Known rows, with every step that occurs
U/B/N/G: [-0.84 -3.02 -0.54  1.67 -1.92  2.18  2.05 -1.46  1.39  1.40  0.52  1.30
  2.68  0.39 -0.68  0.65 -2.13  0.37 -0.42 -1.67  0.36  1.75]
Y/M: [ 0.47  0.40  0.89  1.22  0.04 -0.70  0.62  0.11  0.05 -0.89 -0.54 -0.56
  0.47 -0.40 -0.72 -0.15  2.52  0.56 -0.05  0.53 -0.18 -1.19]
G/J/Y/M: [ 0.13 -0.33  1.61 -0.40  0.25 -1.39  3.95 -0.06 -0.90 -1.06  0.30 -1.23
  1.88 -1.67 -1.52  0.15  3.27  0.50 -1.92  0.79 -0.80  0.38]
J/Y/N/B: [ 0.70  0.87  0.56 -0.43 -0.10 -0.91  3.16 -0.23 -0.06 -0.46 -0.63 -0.44
  0.57 -1.54 -1.89 -0.10  0.78 -2.30 -0.10 -1.58 -0.34  0.41]
J/G/N/Y: [ 0.38  2.87 -0.25  0.08 -0.09 -0.20  3.58  0.44 -0.69  0.81  0.79 -0.24
  1.26 -2.11 -1.22 -1.05  0.96 -0.90 -1.03  0.99 -0.36  0.29]
B/N/Y: [ 0.14 -0.12  0.23  1.08 -1.79  1.02  2.22  0.16  0.15  0.93  0.46 -1.49
  1.76 -1.72 -0.97 -1.84 -2.72  0.03 -0.08 -1.16 -0.04  1.75]
U/B/N/G/M: [-0.70 -2.75  0.28  1.66 -1.68  2.07  3.01 -1.14  1.99  1.61  1.36  1.53
  3.33  0.40 -0.64 -0.93 -3.06  1.16 -1.01 -0.75 -0.45  2.08]
M/G/J/Y/N/B/U: [ 0.20 -0.74  0.52 -0.39  0.13  1.06  3.32 -0.39 -0.24 -1.48  0.94 -0.48
  2.59 -1.51 -0.74 -0.04  3.11 -2.88 -1.94  1.55  1.04  1.63]
J/Y/M/G/N/B: [ 1.36 -0.45 -0.78 -0.59  1.98  0.73  5.62  0.84  0.62 -2.23 -0.95  2.55
  2.07 -3.21 -2.88 -1.36  2.59 -2.74 -0.01  1.08 -1.74  0.74]
U/B/N/Y/M/G: [ 0.59 -2.79 -0.51  2.52 -1.15  0.60  3.63 -0.23  0.50 -0.38  1.68  0.85
  4.58 -1.39 -2.24 -1.13 -0.65 -1.54  0.42  0.15 -1.02  1.70]
N/Y: [ 0.19  1.38  0.08  0.59  0.03 -0.77  0.79  0.20 -0.80  0.51  0.79 -0.85
  1.37 -1.49 -0.82 -1.11 -1.19 -0.17  0.26 -1.23 -1.09  0.54]
U/B/N/Y: [-0.25 -1.75 -0.72  0.62 -2.56  0.80  2.53 -0.42  0.24  1.85  1.43  0.56
  3.31 -0.63 -1.89 -0.76 -2.68 -0.87 -1.29 -1.92 -0.55  2.21]
M/G/J/Y/N/B: [ 1.00 -1.04  0.92 -0.52  1.40 -1.45  4.36 -0.60 -0.73 -1.36  1.63 -0.18
  2.07 -1.43 -1.48  0.91  0.95 -3.00  0.25  0.71 -0.13  1.51]
N/Y/M: [ 0.68  1.78  1.14  1.75  0.14 -1.45  1.44  0.24 -0.59 -0.47  0.17 -1.48
  1.87 -1.95 -1.63 -1.28  1.39  0.45  0.12 -0.59 -1.38 -0.57]
M/G/J/Y: [ 0.13 -2.34  0.05 -0.68  1.36 -0.38  3.71 -0.09 -0.79 -1.36  1.54  0.35
  2.14 -1.38 -0.41  0.44  0.10 -1.02 -0.41  1.74 -0.73  2.20]
Y/N/G: [-0.07  0.81  0.58  2.39 -0.13 -0.21  0.74 -1.16  0.72 -0.41 -0.30 -1.08
  0.03 -0.09  0.11  1.49 -0.36  0.86  1.65 -1.61  0.77 -0.34]
G/N: [ 0.01  0.43 -1.21 -1.61  0.02  1.13  1.92  0.63  0.59  0.01 -0.53  1.75
 -0.39 -0.52 -0.71  0.09  0.34 -0.16 -0.60 -0.10 -0.29  0.45]
B/N: [ 0.03 -1.65 -0.05  0.31 -1.75  1.90  1.37  0.02  0.91  0.45 -0.19 -0.59
  0.37 -0.01 -0.31 -0.56 -1.48  0.19 -0.38 -0.01  0.99  1.30]
M/G/J/Y/N: [ 0.44 -1.68  0.35 -0.20  0.63 -1.04  4.32 -0.30 -0.57 -1.75  1.65 -0.72
  1.37 -0.99 -0.63  1.33  0.55 -1.19  0.66  1.20  0.06  1.88]
U/B/N/Y/M: [ 0.18 -1.26  0.07  1.67 -2.41  0.17  3.04 -0.32  0.25  0.81  0.83 -0.02
  3.86 -1.09 -2.64 -1.11 -0.26 -0.33 -1.15 -1.39 -0.84  1.11]
U/B/N/Y/M/G/J: [ 0.56 -3.03  0.32  1.60 -0.93 -0.33  4.45 -0.84 -0.15  0.03  3.07  0.18
  5.39 -0.84 -2.18 -0.09 -0.05 -0.91 -0.68  0.91 -0.56  2.09]

Rows
[ 0.67 -0.22 -1.01 -0.39  0.59  3.19  4.55  1.17  1.07 -2.45 -1.76  2.25
  2.60 -3.28 -2.21 -2.14  4.89 -2.66 -2.47  1.71 -0.66  0.98] : J/Y/M/G/N/B/U
[-0.21  0.88  0.16 -0.14 -0.55  2.13 -0.84 -0.05  0.29  0.25 -0.73  0.27
  1.19 -0.50 -0.14 -1.31  2.53 -1.67 -2.61  0.34  0.81 -0.14] : N/B/U
[ 0.22  1.49 -0.31 -0.54 -0.21  0.48  2.97  0.22  0.03  0.28  0.16  0.72
 -0.12 -0.59 -0.33  0.13  2.11 -0.78 -1.13  2.13  0.84 -0.16] : J/G/N
[-0.14 -1.76  1.87  1.79 -0.90  0.83  5.54 -0.85  0.53 -0.74 -0.30 -1.80
  2.79 -2.36 -1.44  0.00  1.14  1.69 -1.48 -0.33  0.14  1.67] : B/N/G/J/Y/M
[-0.66 -0.67  0.96  0.26  0.65 -0.16  3.75 -1.14 -0.55 -0.05  0.56 -0.66
  1.94 -1.73 -0.32  0.77 -0.03  1.05 -1.06 -0.83 -0.82  1.73] : N/G/J/Y
[-0.35  0.23  0.42  1.82 -0.31  0.02  3.06 -0.86  0.39 -0.84 -0.72 -1.00
  0.56 -1.69 -0.79  0.80 -0.51  0.41  0.79 -2.14 -0.35  0.89] : J/Y/N/G
[ 0.22 -0.17 -1.71 -1.03  0.67  3.70  1.54  0.68  1.15 -1.01 -0.62  2.79
  1.62 -1.28 -0.58 -1.22  2.31 -2.81 -1.65  1.69  0.58  1.02] : M/G/N/B/U
[ 0.91 -1.58 -0.08  1.28  1.19 -0.13  3.65  0.65  0.07 -2.65 -0.36  0.24
  1.85 -2.25 -1.28 -0.94  2.07 -0.98  0.75  1.70 -1.39  0.68] : J/Y/M/G
[ 0.46 -1.06 -1.96 -0.76  1.31  1.62  2.33  0.75  0.74 -1.25  0.23  2.54
  0.41 -0.75 -0.29  0.08 -0.53 -1.27  0.93  1.54 -0.37  1.12] : M/G/N
[-0.44 -0.14  1.26  0.94  1.03 -0.33  1.05 -1.43 -0.33  0.49  1.19 -0.81
  1.52 -0.17  0.39  1.44  0.06  1.43 -0.30 -0.34  0.32  0.38] : N/G/J
[ 0.61  0.31 -1.74 -0.24  1.30  0.71  2.93  0.80  0.10 -0.65  0.92  1.64
  1.94 -2.13 -1.09 -1.01 -1.63 -1.40  1.09  0.33 -1.47  1.63] : M/G/N/Y
[ 0.06  2.26 -0.20 -0.72 -0.71  2.63  2.17  0.17  0.41  0.51 -0.68  0.98
  1.06 -1.11 -0.55 -1.29  4.93 -2.29 -3.76  2.32  1.80 -0.34] : J/G/N/B/U
[-0.22  0.51  1.58  1.35  0.17 -1.00  1.50 -1.73 -0.04  0.15  1.20 -1.72
  0.77  0.30  0.16  2.55  0.40  1.35  0.55 -0.96  1.09  0.24] : Y/N/G/J
[ 0.66  2.43 -0.16  0.11  0.18 -0.26  3.21  0.86  0.03 -0.35 -0.45  0.30
  1.46 -2.46 -2.28 -1.24  1.45  0.18 -0.63 -0.62 -1.56 -0.21] : G/N/Y/M
[-0.12 -0.06  1.95  1.43  0.85 -0.89  4.14 -0.92 -0.44 -0.93 -0.06 -1.38
  2.55 -2.15 -1.14  0.59  2.56  1.68 -1.05 -0.26 -0.99  0.50] : N/G/J/Y/M
[-0.42 -2.94 -0.85 -0.16 -2.70  1.52  1.93 -0.64  0.84  1.30  0.69  1.55
  1.83  0.91 -1.05  0.30 -1.43 -0.78 -1.25 -0.77  0.53  1.80] : U/B/N
[ 1.50 -0.01 -0.53 -0.12  2.30  0.55  3.05  0.51  0.83 -1.81 -0.53  2.33
  1.53 -1.53 -1.93 -0.53  2.57 -2.43  0.84  1.46 -0.68 -0.38] : Y/M/G/N/B
[ 0.30 -1.77  0.16 -0.19  1.76 -0.47  1.40 -0.51 -0.61 -0.87  2.12  0.12
  1.66  0.15  0.48  0.88  0.16 -0.71  0.58  2.32  0.22  1.17] : M/G/J
[-1.06 -3.73  0.04  0.05 -1.87  1.35  5.28 -1.72  0.42  1.43  1.35  0.74
  4.05 -0.81 -1.41  1.02 -1.43  0.23 -2.31 -1.55 -0.20  3.42] : U/B/N/G/J/Y
[ 0.97 -1.83  1.27  1.99  0.02 -0.19  4.10 -0.12 -0.25 -0.75  2.18 -1.81
  3.79 -1.88 -1.57 -1.02 -0.08 -0.01  0.29  1.59  0.03  1.63] : B/N/Y/M/G/J
[ 0.95 -0.11  1.21  1.75  1.91 -2.05  2.74 -0.22 -1.22 -1.31  2.32 -1.34
  3.51 -1.86 -1.15 -0.27  1.58 -0.28  0.72  1.56 -1.09  0.51] : N/Y/M/G/J
